What can hang from each mark
L: M
K: F P T
H: Y
N: V
T: K
V: Y
F: K
E: C N
A: Y
Y: M P V
M: L Y
P: K
S: A

Each row was made from one small tree. The marks that hang from a mark follow it in brackets, in alphabetical order. Every link used is in the known rows. Write each row's tree.
Known rows
M[Y]: [ 0.06 -0.10 -0.13 -0.11 -0.06 -0.20 -0.03 -0.13  0.06  0.07  0.08  0.01
  0.09 -0.05  0.01  0.07 -0.07 -0.06  0.03 -0.24  0.12 -0.19  0.17 -0.08
 -0.07]
K[P T]: [-0.11  0.33 -0.40 -0.03  0.15 -0.19 -0.66  0.25 -0.13 -0.31  0.01  0.49
  0.24  0.51 -0.09 -0.24 -0.21  0.15 -0.32  0.06  0.00 -0.45 -0.22  0.19
  0.37]
V[Y[P]]: [ 0.00 -0.18  0.05 -0.47 -0.03  0.15  0.04 -0.11  0.12 -0.13  0.16 -0.02
 -0.01 -0.06 -0.31  0.13 -0.05 -0.15  0.22 -0.04  0.20 -0.13 -0.02  0.02
  0.02]
S[A[Y[P[K] V]]]: [ 0.03  0.00 -0.11  0.07 -0.14  0.24 -0.15  0.21 -0.11 -0.33 -0.07  0.15
 -0.03 -0.05 -0.28 -0.19  0.20  0.03  0.27 -0.06  0.11  0.11  0.03  0.03
  0.11]
E[C]: [ 0.00  0.19  0.00  0.07  0.08 -0.28 -0.12 -0.02 -0.14 -0.03  0.00  0.04
  0.12 -0.12  0.20  0.37 -0.32 -0.16  0.04 -0.18  0.25 -0.60 -0.02 -0.03
 -0.05]
E[C N[V]]: [ 0.03  0.26  0.28 -0.15  0.02 -0.32  0.00 -0.21 -0.18  0.23 -0.15 -0.18
  0.07  0.04  0.26  0.72 -0.53 -0.28 -0.05  0.07  0.18 -0.70 -0.20 -0.07
 -0.07]
A[Y]: [-0.02  0.11 -0.06 -0.33 -0.05 -0.09 -0.17  0.11 -0.20 -0.22 -0.03  0.17
  0.13 -0.13 -0.27 -0.06 -0.07 -0.05  0.22 -0.08  0.33 -0.37 -0.06 -0.03
  0.06]
N[V[Y[P[K]]]]: [-0.03 -0.10  0.14 -0.50 -0.08  0.15  0.02 -0.14  0.06  0.02  0.04 -0.12
  0.03  0.12 -0.56  0.07 -0.25 -0.05  0.14  0.13  0.05 -0.11 -0.03  0.11
 -0.03]
P[K[F]]: [-0.11  0.10 -0.31  0.39  0.08 -0.21 -0.31  0.28 -0.03 -0.31  0.03  0.23
  0.19  0.28 -0.20 -0.37 -0.33  0.36 -0.02 -0.03 -0.05 -0.11 -0.13  0.19
  0.43]
F[K[T]]: [-0.17  0.24 -0.32 -0.11  0.14 -0.26 -0.44  0.23 -0.04 -0.21  0.01  0.35
  0.27  0.31 -0.17 -0.46 -0.26  0.24 -0.27  0.08  0.07 -0.24 -0.08  0.15
  0.53]
H[Y[V]]: [-0.03  0.04 -0.13 -0.34  0.02 -0.10 -0.07 -0.16  0.01  0.09  0.03  0.06
  0.04 -0.17  0.10 -0.03  0.25  0.01  0.12  0.10  0.02  0.03  0.25 -0.10
 -0.25]
L[M[Y]]: [ 0.01 -0.15 -0.07  0.45  0.02 -0.20  0.05 -0.10  0.15  0.20  0.04 -0.11
  0.10 -0.23  0.28  0.00  0.00 -0.15 -0.01 -0.27  0.10 -0.15  0.21 -0.15
  0.05]
E[C N[V[Y[M P]]]]: [ 0.09  0.16  0.46 -0.34 -0.02 -0.15  0.14 -0.30 -0.10  0.29 -0.13 -0.28
 -0.03  0.11  0.18  0.76 -0.40 -0.35 -0.05  0.19  0.12 -0.37 -0.22 -0.09
 -0.16]
N[V[Y[M[L] P[K]]]]: [ 0.01 -0.11  0.25 -0.39 -0.06  0.17  0.12 -0.18  0.04  0.17 -0.01 -0.21
 -0.05  0.10 -0.37  0.05 -0.10 -0.10  0.02  0.23 -0.06  0.18 -0.01  0.02
 -0.07]
M[L Y]: [ 0.09 -0.23 -0.01  0.29 -0.03 -0.30  0.18 -0.18  0.08  0.28  0.02 -0.15
 -0.09 -0.19  0.21  0.05  0.13 -0.19 -0.05 -0.19 -0.05  0.02  0.21 -0.23
  0.07]
H[Y[M[L] P V]]: [ 0.04 -0.11  0.06 -0.15  0.01  0.12  0.17 -0.15  0.08  0.22 -0.03 -0.13
 -0.13 -0.30  0.39  0.05  0.55  0.01  0.00  0.28 -0.17  0.46  0.20 -0.16
 -0.43]
N[V[Y]]: [-0.03  0.01  0.13 -0.67 -0.06  0.02 -0.06 -0.24 -0.01  0.11  0.05 -0.08
  0.07  0.13 -0.49  0.07 -0.28 -0.19  0.10  0.10  0.13 -0.22  0.05  0.03
 -0.03]
A[Y[P V]]: [-0.04  0.09  0.04 -0.28 -0.07  0.18  0.06  0.12 -0.16 -0.16 -0.05  0.11
 -0.05 -0.22 -0.21 -0.04  0.13  0.03  0.24 -0.06  0.13 -0.10 -0.04  0.04
 -0.22]
S[A[Y]]: [ 0.05  0.03 -0.17 -0.10 -0.12  0.06 -0.32  0.16 -0.15 -0.33 -0.04  0.18
  0.10 -0.05 -0.24 -0.11  0.09 -0.12  0.24 -0.08  0.31 -0.17  0.03 -0.05
  0.22]
Y[M P]: [ 0.00 -0.02 -0.02 -0.12  0.04  0.26  0.01  0.08  0.01 -0.08  0.03 -0.04
  0.05 -0.25  0.31  0.15  0.09  0.08  0.00  0.07  0.09 -0.06 -0.07  0.04
 -0.28]
M[Y[P V]]: [ 0.04 -0.12 -0.04 -0.08 -0.08  0.07  0.21 -0.12  0.10  0.13  0.06 -0.04
 -0.08 -0.14  0.08  0.08  0.14  0.02  0.05 -0.21 -0.08  0.07  0.19 -0.01
 -0.35]
P[K[F T]]: [-0.13  0.20 -0.39  0.42  0.08 -0.24 -0.45  0.39 -0.06 -0.34  0.01  0.36
  0.27  0.53 -0.38 -0.51 -0.33  0.46 -0.20  0.04 -0.13 -0.01 -0.18  0.28
  0.51]
E[C N]: [ 0.03  0.26  0.16  0.04  0.08 -0.38 -0.03 -0.13 -0.17  0.10 -0.09 -0.08
  0.08 -0.05  0.45  0.68 -0.44 -0.26  0.00 -0.09  0.26 -0.73 -0.20 -0.10
  0.02]
T[K[F P]]: [-0.12  0.29 -0.41  0.07  0.21 -0.31 -0.68  0.35 -0.12 -0.30  0.07  0.39
  0.15  0.57  0.01 -0.50 -0.19  0.26 -0.34  0.23  0.01 -0.48 -0.31  0.22
  0.71]
Y[V]: [-0.10  0.27 -0.10 -0.11  0.07 -0.01  0.00 -0.05 -0.13  0.05  0.04  0.10
 -0.02 -0.13  0.12 -0.13 -0.01  0.00  0.08 -0.20  0.01 -0.18  0.19  0.02
 -0.17]

Write each row's tree
[-0.01 -0.15  0.00 -0.26 -0.04  0.12 -0.02  0.02  0.12 -0.21  0.13  0.05
  0.02  0.16 -0.52 -0.06 -0.10  0.02  0.15 -0.01  0.07  0.04 -0.08  0.11
  0.18]
V[Y[P[K[T]]]]
[-0.03  0.10  0.09  0.48  0.06  0.26  0.27  0.13 -0.03  0.14 -0.10 -0.07
 -0.22  0.00  0.24 -0.27  0.35  0.25 -0.20  0.12 -0.45  0.68  0.03  0.06
 -0.19]
Y[M[L] P[K[T]] V]
[-0.01 -0.18 -0.01  0.61  0.01 -0.03  0.22 -0.05  0.18  0.20  0.01 -0.15
 -0.03 -0.23  0.25 -0.07  0.11 -0.01  0.01 -0.26 -0.10  0.12  0.20 -0.07
 -0.07]
L[M[Y[P[K] V]]]
[-0.18  0.31 -0.38 -0.07  0.21 -0.28 -0.62  0.27 -0.07 -0.29 -0.02  0.49
  0.25  0.53 -0.08 -0.51 -0.26  0.26 -0.39  0.17 -0.01 -0.27 -0.20  0.18
  0.67]
F[K[P T]]
[-0.05  0.14  0.04  0.55  0.07  0.22  0.18  0.20 -0.03  0.10 -0.10  0.00
 -0.19  0.17  0.23 -0.38  0.32  0.33 -0.32  0.23 -0.53  0.78 -0.04  0.11
 -0.11]
Y[M[L] P[K[F T]] V]
[ 0.07  0.13  0.41 -0.32 -0.03 -0.19  0.12 -0.29 -0.09  0.24 -0.11 -0.24
 -0.02  0.09  0.09  0.78 -0.46 -0.34  0.01  0.13  0.16 -0.51 -0.23 -0.07
 -0.10]
E[C N[V[Y[P]]]]
[-0.03 -0.04 -0.07  0.54  0.07  0.11 -0.02  0.29  0.04 -0.09 -0.06  0.02
 -0.01  0.14  0.16 -0.23  0.14  0.32 -0.28  0.25 -0.29  0.44 -0.20  0.11
  0.12]
Y[M[L] P[K[F T]]]
[ 0.08  0.07 -0.10 -0.12 -0.11  0.12 -0.28  0.13 -0.17 -0.26 -0.08  0.14
  0.08 -0.03 -0.12 -0.14  0.18 -0.13  0.15  0.01  0.26  0.03  0.04 -0.09
  0.13]
S[A[Y[M]]]
[-0.10  0.04 -0.09  0.23  0.03  0.25  0.14  0.15  0.01 -0.13  0.03  0.04
 -0.11 -0.14 -0.04 -0.12  0.04  0.28  0.16 -0.14 -0.17  0.04  0.02  0.19
 -0.16]
Y[P[K] V]
[ 0.06 -0.26 -0.13  0.11 -0.09 -0.02  0.08  0.01  0.16 -0.06  0.07 -0.03
  0.03 -0.06 -0.10  0.07 -0.03  0.14  0.09 -0.21  0.01 -0.03  0.05  0.04
 -0.07]
M[Y[P[K]]]
[ 0.05 -0.12  0.15 -0.50 -0.02  0.23  0.09 -0.15  0.09 -0.03  0.11 -0.08
 -0.03 -0.02 -0.14  0.10  0.07 -0.17  0.10  0.08  0.13  0.16  0.00 -0.03
 -0.10]
V[Y[M P]]
[ 0.05 -0.14  0.14 -0.31 -0.02  0.21  0.10 -0.07  0.10 -0.08  0.10 -0.08
 -0.04  0.08 -0.26 -0.02  0.02 -0.04  0.11  0.07  0.04  0.30 -0.04  0.01
  0.02]
V[Y[M P[K]]]
[ 0.08  0.01  0.01  0.04 -0.12  0.27 -0.05  0.12 -0.14 -0.15 -0.11  0.05
 -0.11 -0.13 -0.01 -0.13  0.39 -0.11  0.14  0.04  0.06  0.30  0.07 -0.10
 -0.02]
S[A[Y[M[L] P V]]]
[-0.01  0.06  0.17  0.18  0.07  0.30  0.35 -0.04 -0.04  0.25 -0.05 -0.17
 -0.26 -0.31  0.53 -0.01  0.42  0.00 -0.09  0.08 -0.27  0.43  0.12 -0.07
 -0.41]
Y[M[L] P V]
[ 0.06 -0.18  0.21 -0.30 -0.01  0.17  0.19 -0.17  0.10  0.07  0.09 -0.16
 -0.12 -0.08 -0.04  0.09  0.17 -0.23  0.05  0.10  0.04  0.27  0.02 -0.11
 -0.04]
V[Y[M[L] P]]
[ 0.07 -0.25  0.08  0.33 -0.06 -0.04  0.41 -0.17  0.12  0.34  0.00 -0.20
 -0.27 -0.28  0.28  0.07  0.34 -0.11 -0.04 -0.15 -0.25  0.29  0.23 -0.17
 -0.22]
M[L Y[P V]]
[ 0.02  0.09  0.20 -0.12 -0.05  0.21  0.21  0.05 -0.18  0.04 -0.12 -0.03
 -0.16 -0.24  0.07 -0.08  0.35 -0.04  0.07  0.09 -0.03  0.30 -0.01 -0.09
 -0.28]
A[Y[M[L] P V]]
[ 0.06 -0.05  0.19 -0.34  0.02 -0.01  0.10 -0.24  0.02  0.14  0.08 -0.11
 -0.06  0.02 -0.05 -0.03  0.08 -0.30  0.01  0.06  0.08  0.24  0.10 -0.18
  0.09]
V[Y[M[L]]]
[ 0.01 -0.25 -0.05  0.47  0.00 -0.07  0.12 -0.05  0.20  0.15  0.04 -0.14
  0.06 -0.31  0.29  0.08  0.06 -0.10  0.02 -0.24  0.08 -0.14  0.15 -0.11
 -0.04]
L[M[Y[P]]]
[ 0.04 -0.18  0.16 -0.05  0.00  0.13  0.14 -0.05  0.12 -0.01  0.06 -0.10
 -0.11  0.12 -0.15 -0.10  0.10 -0.04 -0.01  0.17 -0.10  0.47 -0.06 -0.03
  0.14]
V[Y[M[L] P[K[F]]]]
[ 0.00 -0.16  0.00  0.47  0.01 -0.02  0.22 -0.10  0.18  0.24  0.02 -0.15
 -0.03 -0.30  0.33  0.01  0.15 -0.09  0.00 -0.26 -0.04  0.03  0.22 -0.11
 -0.16]
L[M[Y[P V]]]
[ 0.01 -0.07 -0.13  0.19 -0.07  0.00  0.09  0.05  0.11  0.02  0.02  0.08
 -0.04  0.19 -0.12 -0.18  0.07  0.25 -0.11 -0.11 -0.27  0.31  0.09  0.11
 -0.14]
M[Y[P[K[F T]] V]]
[ 0.04 -0.14 -0.05  0.12 -0.08  0.05  0.22 -0.05  0.11  0.07  0.04 -0.04
 -0.09 -0.04 -0.04 -0.04  0.09  0.15  0.06 -0.22 -0.16  0.20  0.16  0.04
 -0.23]
M[Y[P[K] V]]
[ 0.08 -0.39  0.00  0.52 -0.06 -0.12  0.28 -0.04  0.18  0.15  0.01 -0.19
 -0.15 -0.20  0.10  0.06  0.17  0.02  0.01 -0.15 -0.17  0.18  0.09 -0.12
  0.07]
M[L Y[P[K]]]
[ 0.05  0.16  0.36 -0.17 -0.03 -0.21  0.06 -0.19 -0.09  0.18 -0.14 -0.18
  0.02  0.28 -0.08  0.63 -0.49 -0.21 -0.07  0.16  0.06 -0.37 -0.28  0.01
  0.01]
E[C N[V[Y[P[K[T]]]]]]
[-0.03 -0.02 -0.10  0.24  0.06  0.20 -0.07  0.26  0.04 -0.21 -0.01  0.04
  0.07  0.05  0.14 -0.12  0.00  0.34 -0.10  0.16 -0.11  0.22 -0.18  0.16
 -0.03]
Y[M P[K[F]]]
